What can hang from each mark:
K_765: K_256 K_831
K_831: K_278 K_564 K_765
K_639: K_822
K_564: K_256 K_831
K_256: K_278 K_564
K_822: K_256 K_639 K_831

Every row comes from one small tree of marks. Brackets hold a mark, then the marks that hang from it, in the order of their numbers. Every link used is in the known rows. Which tree was each row made from?
Known rows:
[K_822 [K_256 K_564] K_639 [K_831 K_278]]: [3.16,0.62,6.93,2.31,2.74,0.05,-0.50,3.37,1.68,-0.64,0.67,1.70,-2.49,0.31,1.15,-0.69,3.77,1.75,-3.94,-0.02,1.50,-2.95,1.31,-1.79,0.36,0.64,5.16,1.65,2.18,-3.06,-3.83,0.92]
[K_256 K_278 [K_564 K_831]]: [0.67,-5.36,-0.89,-1.36,0.13,0.08,0.28,3.06,1.61,1.70,1.44,0.17,3.79,-0.25,2.63,1.94,1.61,3.12,-5.83,0.04,1.38,2.16,3.75,-1.03,-0.41,0.44,-0.96,1.29,1.15,-0.25,-1.18,-1.68]
[K_256 K_278]: [-0.02,-1.94,-0.25,-1.07,-0.60,1.19,-0.06,2.77,-0.20,1.64,0.82,3.10,0.85,0.34,1.57,1.19,1.33,1.16,-3.02,-1.28,1.71,0.38,3.79,-1.63,-2.45,2.82,-0.96,0.61,1.11,0.49,-2.84,-1.99]
[K_765 K_831]: [-0.27,0.65,-0.17,-1.19,-0.43,0.20,-0.50,1.57,-1.82,3.98,-0.69,2.28,1.50,1.00,1.98,0.80,0.85,2.04,-1.83,-3.08,1.81,0.92,2.50,-1.77,-3.33,1.43,-1.43,0.34,-0.85,1.09,-2.40,-3.73]
[K_822 K_256 K_639]: [1.00,3.79,4.16,1.15,1.85,2.21,-0.68,2.91,-0.79,0.40,0.03,3.60,-3.60,1.33,1.63,-0.75,0.90,-0.17,-1.58,-1.31,2.37,-2.20,2.29,-2.17,-1.67,1.75,1.56,0.50,-0.14,-1.64,-3.15,-0.87]
[K_564 K_256 K_831]: [-2.16,-0.75,-0.77,0.02,0.21,3.06,0.37,0.23,-1.13,3.38,-0.05,-0.29,1.64,1.30,-0.16,1.24,-2.51,3.26,-3.98,0.08,1.58,3.44,3.53,-2.49,-1.52,0.89,0.32,-0.40,0.04,0.09,0.55,-2.75]
[K_822 K_831]: [-0.10,1.74,2.88,-0.11,-0.06,1.76,-0.45,1.71,-0.72,2.34,0.13,2.68,-1.44,0.76,1.04,-0.72,0.99,1.26,-1.93,-1.67,2.22,0.10,3.01,-1.43,-1.21,0.68,0.90,-0.14,0.63,-0.82,-3.69,-1.59]
[K_822 [K_256 K_278 K_564] K_639]: [2.60,-0.51,3.35,1.04,2.12,0.39,-0.67,4.45,1.50,-0.55,1.44,2.63,-0.91,0.49,2.87,1.30,2.57,1.17,-4.98,-0.12,1.39,-2.19,2.02,-1.86,-0.08,1.51,1.43,2.35,1.17,-2.09,-2.62,-0.53]
[K_564 [K_256 K_278] K_831]: [-1.76,-3.11,-1.79,0.14,0.30,2.81,0.95,1.34,-0.86,2.27,0.57,0.49,3.63,0.98,0.55,2.20,-1.25,3.65,-4.95,1.03,0.89,2.78,4.16,-2.49,-0.47,1.49,0.72,0.06,1.19,1.14,0.47,-2.70]
[K_564 [K_831 K_765]]: [-0.88,-0.60,0.53,-2.01,0.70,1.34,0.82,1.53,-0.17,2.30,0.37,1.55,-0.14,0.48,0.33,-0.44,0.21,2.28,-0.98,-1.28,1.38,0.72,4.28,-0.84,-2.58,0.49,-0.51,-1.50,0.41,-0.35,-1.91,-1.52]
[K_256 K_278 [K_564 [K_831 K_765]]]: [0.97,-5.47,-0.40,-2.03,0.83,-0.87,0.52,3.06,2.23,1.18,2.13,0.78,2.72,-0.61,1.73,1.85,2.17,3.60,-4.89,0.09,0.47,0.55,3.86,-0.68,-0.65,0.17,-0.70,0.54,1.88,-0.92,-1.29,-1.31]
[K_822 K_256 [K_831 K_278]]: [1.24,1.08,5.46,1.84,1.11,1.91,0.29,2.76,-1.27,0.93,-0.54,2.83,-1.74,0.37,-0.10,-0.12,2.63,1.73,-2.10,-0.49,1.67,-1.07,2.09,-1.22,-1.86,1.31,2.94,-0.28,2.77,-0.91,-3.40,-0.94]
[K_831 [K_564 [K_256 K_278]] K_765]: [0.80,-3.33,0.02,-0.12,0.39,-1.27,0.33,1.80,1.79,1.28,1.84,1.14,-0.59,0.21,-2.42,2.04,1.05,3.90,-3.72,-0.11,0.06,-0.09,3.06,-2.54,-3.75,2.56,0.59,0.08,1.03,-1.79,-1.08,-1.04]
[K_639 [K_822 K_256 [K_831 K_564 K_765]]]: [2.26,3.20,4.76,1.70,1.73,0.26,0.03,4.30,1.35,-0.52,0.87,1.33,-6.45,0.70,-1.80,-2.20,2.52,1.66,-1.60,-2.34,1.56,-0.65,1.68,-1.60,-1.25,-1.42,1.33,-1.49,-0.42,-2.76,-3.89,0.79]
[K_822 [K_256 K_564] [K_831 K_278 K_765]]: [2.61,-1.16,6.02,0.95,2.15,-0.88,-0.04,3.22,1.09,0.29,1.14,1.72,-1.80,-0.64,-0.53,0.79,3.82,3.05,-3.49,-0.26,0.42,-2.13,1.39,-0.72,-1.45,0.05,2.69,0.26,3.62,-3.26,-2.77,-0.36]
[K_765 [K_256 K_278 K_564]]: [0.17,-3.87,0.24,0.82,-0.40,-1.16,-0.72,2.26,-0.16,1.40,0.06,1.06,3.41,1.13,0.69,3.32,0.14,2.75,-4.82,-1.46,1.02,2.72,1.51,-1.50,-1.28,2.49,-2.66,1.82,1.08,-0.30,0.25,-4.85]
[K_564 K_256 [K_831 K_278]]: [-1.74,-3.13,-0.20,0.30,0.26,2.17,1.07,0.50,-0.38,2.94,-0.20,-0.79,2.37,0.87,-1.32,1.24,-1.17,3.67,-3.91,0.53,1.26,3.09,3.40,-2.28,-2.16,2.02,2.09,-0.29,1.59,0.26,0.17,-1.72]

Write each row's tree:
[0.23,-3.59,0.93,-0.23,0.42,-2.00,-0.33,2.28,0.46,0.92,0.93,1.79,1.95,0.62,-0.29,3.01,0.67,3.19,-3.20,-1.47,0.06,0.74,1.91,-1.35,-2.06,2.18,-2.15,0.91,1.87,-1.10,-0.03,-4.03]	[K_831 [K_765 [K_256 K_278 K_564]]]
[1.54,-0.30,3.55,1.98,0.66,-1.81,0.53,3.03,1.84,-0.33,-0.16,0.44,-3.91,1.17,-3.73,-1.99,2.30,2.99,-0.98,-2.85,1.13,1.19,1.21,-1.77,-1.87,1.06,1.78,-1.08,0.31,-1.70,-2.79,0.31]	[K_639 [K_822 [K_831 K_278 K_564 [K_765 K_256]]]]
[-1.28,-2.51,-0.18,-0.35,0.73,0.47,1.09,1.80,-1.36,1.17,-0.46,2.28,3.00,1.09,-0.12,1.32,-0.14,3.26,-1.22,-0.82,0.24,1.55,3.71,-1.04,-1.72,1.87,-1.35,-0.84,1.21,1.30,0.25,-3.78]	[K_564 [K_831 [K_765 [K_256 K_278]]]]
[1.70,0.37,3.46,1.43,2.28,-0.59,0.14,2.32,2.41,-0.51,1.75,2.37,-2.29,0.80,-0.87,-0.58,2.52,3.42,-3.10,0.38,0.15,-3.12,3.00,-3.18,-0.29,1.57,5.12,0.67,0.87,-2.28,-3.09,1.32]	[K_822 K_639 [K_831 [K_564 [K_256 K_278]] K_765]]
[-1.03,-3.04,1.13,-0.06,0.66,-0.05,1.40,0.87,-0.95,1.57,-1.10,1.10,2.09,0.88,-1.95,0.55,0.21,3.45,-0.20,-1.13,0.53,1.76,3.03,-0.88,-2.96,2.37,0.25,-1.27,1.85,0.75,0.08,-2.75]	[K_564 [K_831 K_278 [K_765 K_256]]]
[0.71,-0.79,2.23,1.40,1.04,-0.95,-0.22,3.94,1.37,-0.60,1.01,1.14,-1.34,1.09,-0.64,-0.05,1.49,2.89,-3.37,-2.27,0.83,1.07,1.36,-1.76,1.04,-0.37,-0.01,0.20,0.68,-1.64,-2.05,-1.55]	[K_639 [K_822 [K_831 [K_765 [K_256 K_278 K_564]]]]]
[1.32,-3.54,2.37,0.76,-0.06,-3.42,0.57,1.24,1.22,0.95,-0.57,0.90,-0.74,0.73,-4.30,0.83,1.78,3.40,-0.48,-2.08,0.37,0.96,1.70,-1.18,-5.42,3.96,-0.03,-0.47,1.38,-1.30,-1.06,-1.68]	[K_831 K_278 K_564 [K_765 K_256]]
[2.21,2.43,5.03,1.99,1.01,0.63,-0.38,2.73,-0.31,0.90,-0.10,2.05,-3.22,0.66,-0.34,-0.34,2.34,1.84,-2.51,-0.90,1.96,-0.37,1.98,-1.26,-2.08,0.08,1.06,-0.22,0.41,-1.99,-3.29,-1.13]	[K_822 K_256 [K_831 K_564]]
[2.19,-3.48,2.17,-1.08,0.00,-2.68,0.69,1.96,2.78,1.35,0.91,1.22,-2.46,-0.29,-3.08,-0.19,3.29,2.61,-1.06,-1.75,0.93,-0.73,2.92,-1.13,-5.83,3.18,0.97,-0.60,1.44,-2.02,-3.31,0.89]	[K_831 K_278 K_564 K_765]
[-0.28,-4.84,-0.50,0.71,0.00,-0.44,0.09,2.11,-0.29,1.44,-0.35,0.32,4.98,1.13,1.03,2.83,-0.17,3.64,-4.77,-0.63,0.97,3.94,2.36,-1.18,-0.35,1.38,-2.38,1.52,0.92,0.59,1.03,-4.82]	[K_765 [K_256 K_278 [K_564 K_831]]]
[1.03,-3.62,0.90,0.88,-0.58,-0.86,0.08,0.96,1.74,2.31,0.43,-0.81,-0.73,0.45,-3.41,1.38,0.72,3.43,-3.99,-0.51,1.42,2.03,2.25,-2.52,-4.49,3.50,1.76,0.43,0.90,-1.66,-1.28,-0.43]	[K_831 K_278 [K_564 K_256]]
[0.37,-1.08,1.11,-0.20,0.36,-1.08,-0.14,0.84,1.60,2.36,1.34,0.40,-2.42,0.58,-3.05,1.23,-0.17,3.40,-2.86,-1.07,0.61,0.39,2.39,-2.38,-4.41,1.89,0.12,-0.46,-0.08,-2.73,-0.95,-0.98]	[K_831 [K_564 K_256] K_765]
[3.15,0.65,5.88,1.29,3.66,-0.16,-0.25,4.45,1.76,-1.62,2.03,3.54,-1.89,-0.11,2.16,0.27,4.28,2.43,-3.84,0.45,0.21,-4.86,2.18,-1.76,1.27,-0.06,3.97,1.35,2.59,-2.86,-3.61,0.42]	[K_822 [K_256 K_278 K_564] K_639 [K_831 K_765]]
[-1.75,-3.17,-1.27,-0.61,1.05,1.92,1.30,1.54,-0.31,1.75,1.12,1.10,2.82,0.52,-0.38,2.02,-0.71,4.17,-3.82,1.04,-0.07,1.04,4.34,-2.37,-1.15,1.31,0.99,-0.63,1.75,0.46,0.37,-2.11]	[K_564 [K_256 K_278] [K_831 K_765]]
[-1.61,-0.79,0.71,-0.41,0.71,0.64,0.66,0.89,-1.63,2.00,-0.86,1.46,1.35,1.45,-0.71,0.49,-1.34,2.87,-0.47,-1.58,0.82,2.01,3.15,-1.02,-2.34,1.17,-1.65,-1.32,0.27,0.44,0.33,-3.77]	[K_564 [K_831 [K_765 K_256]]]
[0.78,4.20,4.31,1.91,1.03,2.81,-0.39,4.05,-0.60,0.31,0.04,2.00,-4.88,1.32,0.20,-1.89,1.13,0.54,-2.23,-2.30,2.64,0.23,1.54,-1.75,-0.03,-1.16,1.03,-0.97,-0.38,-1.48,-3.61,-0.61]	[K_639 [K_822 K_256 K_831]]
[0.19,-0.35,0.19,1.24,-0.67,-2.47,-0.41,1.03,-1.91,3.17,-2.19,0.73,2.46,2.09,-0.74,1.75,0.34,3.67,-1.49,-3.38,1.19,3.35,0.78,-1.82,-3.93,2.31,-2.75,0.68,-1.71,1.18,0.11,-5.79]	[K_765 K_256 [K_831 K_564]]
[1.98,0.41,3.46,1.88,1.35,1.15,-0.38,5.44,1.15,-0.56,1.45,1.14,-2.36,0.47,1.32,-0.10,2.67,1.67,-5.41,-1.24,1.81,0.48,1.39,-1.72,1.51,-1.41,0.83,0.61,0.93,-1.87,-3.22,-0.45]	[K_639 [K_822 [K_256 K_278 K_564] K_831]]
[2.37,0.43,4.80,2.16,1.32,0.59,-0.33,4.61,1.58,-0.16,0.81,-0.05,-3.67,0.41,-0.45,-1.06,2.80,1.70,-4.43,-1.64,2.07,0.70,0.75,-1.53,0.17,-1.04,2.14,0.21,1.25,-2.65,-3.54,0.50]	[K_639 [K_822 [K_256 K_564] [K_831 K_278]]]
[-0.60,-1.59,0.48,1.13,-0.45,-1.18,0.12,0.93,-2.92,3.02,-2.55,1.38,4.00,1.81,-0.61,2.07,0.53,3.33,-0.96,-3.01,0.83,2.46,1.04,-1.88,-3.69,3.66,-0.98,0.61,0.61,2.23,-0.31,-5.62]	[K_765 K_256 [K_831 K_278]]
[1.27,-0.04,4.12,1.41,2.42,-1.31,-0.41,2.68,1.23,-0.80,0.88,3.21,-0.10,1.15,0.85,0.18,2.18,2.98,-2.64,-0.80,0.14,-2.55,1.79,-2.12,1.10,1.27,2.68,1.43,1.47,-1.79,-2.26,-1.35]	[K_822 K_639 [K_831 [K_765 [K_256 K_278 K_564]]]]
[2.91,0.80,5.29,2.11,2.83,0.83,-0.56,4.60,1.18,-1.09,1.41,3.02,-1.08,0.39,3.17,0.40,3.71,1.74,-5.14,0.42,1.21,-3.16,1.96,-1.94,2.01,0.12,3.59,2.08,1.85,-2.17,-3.54,-0.08]	[K_822 [K_256 K_278 K_564] K_639 K_831]
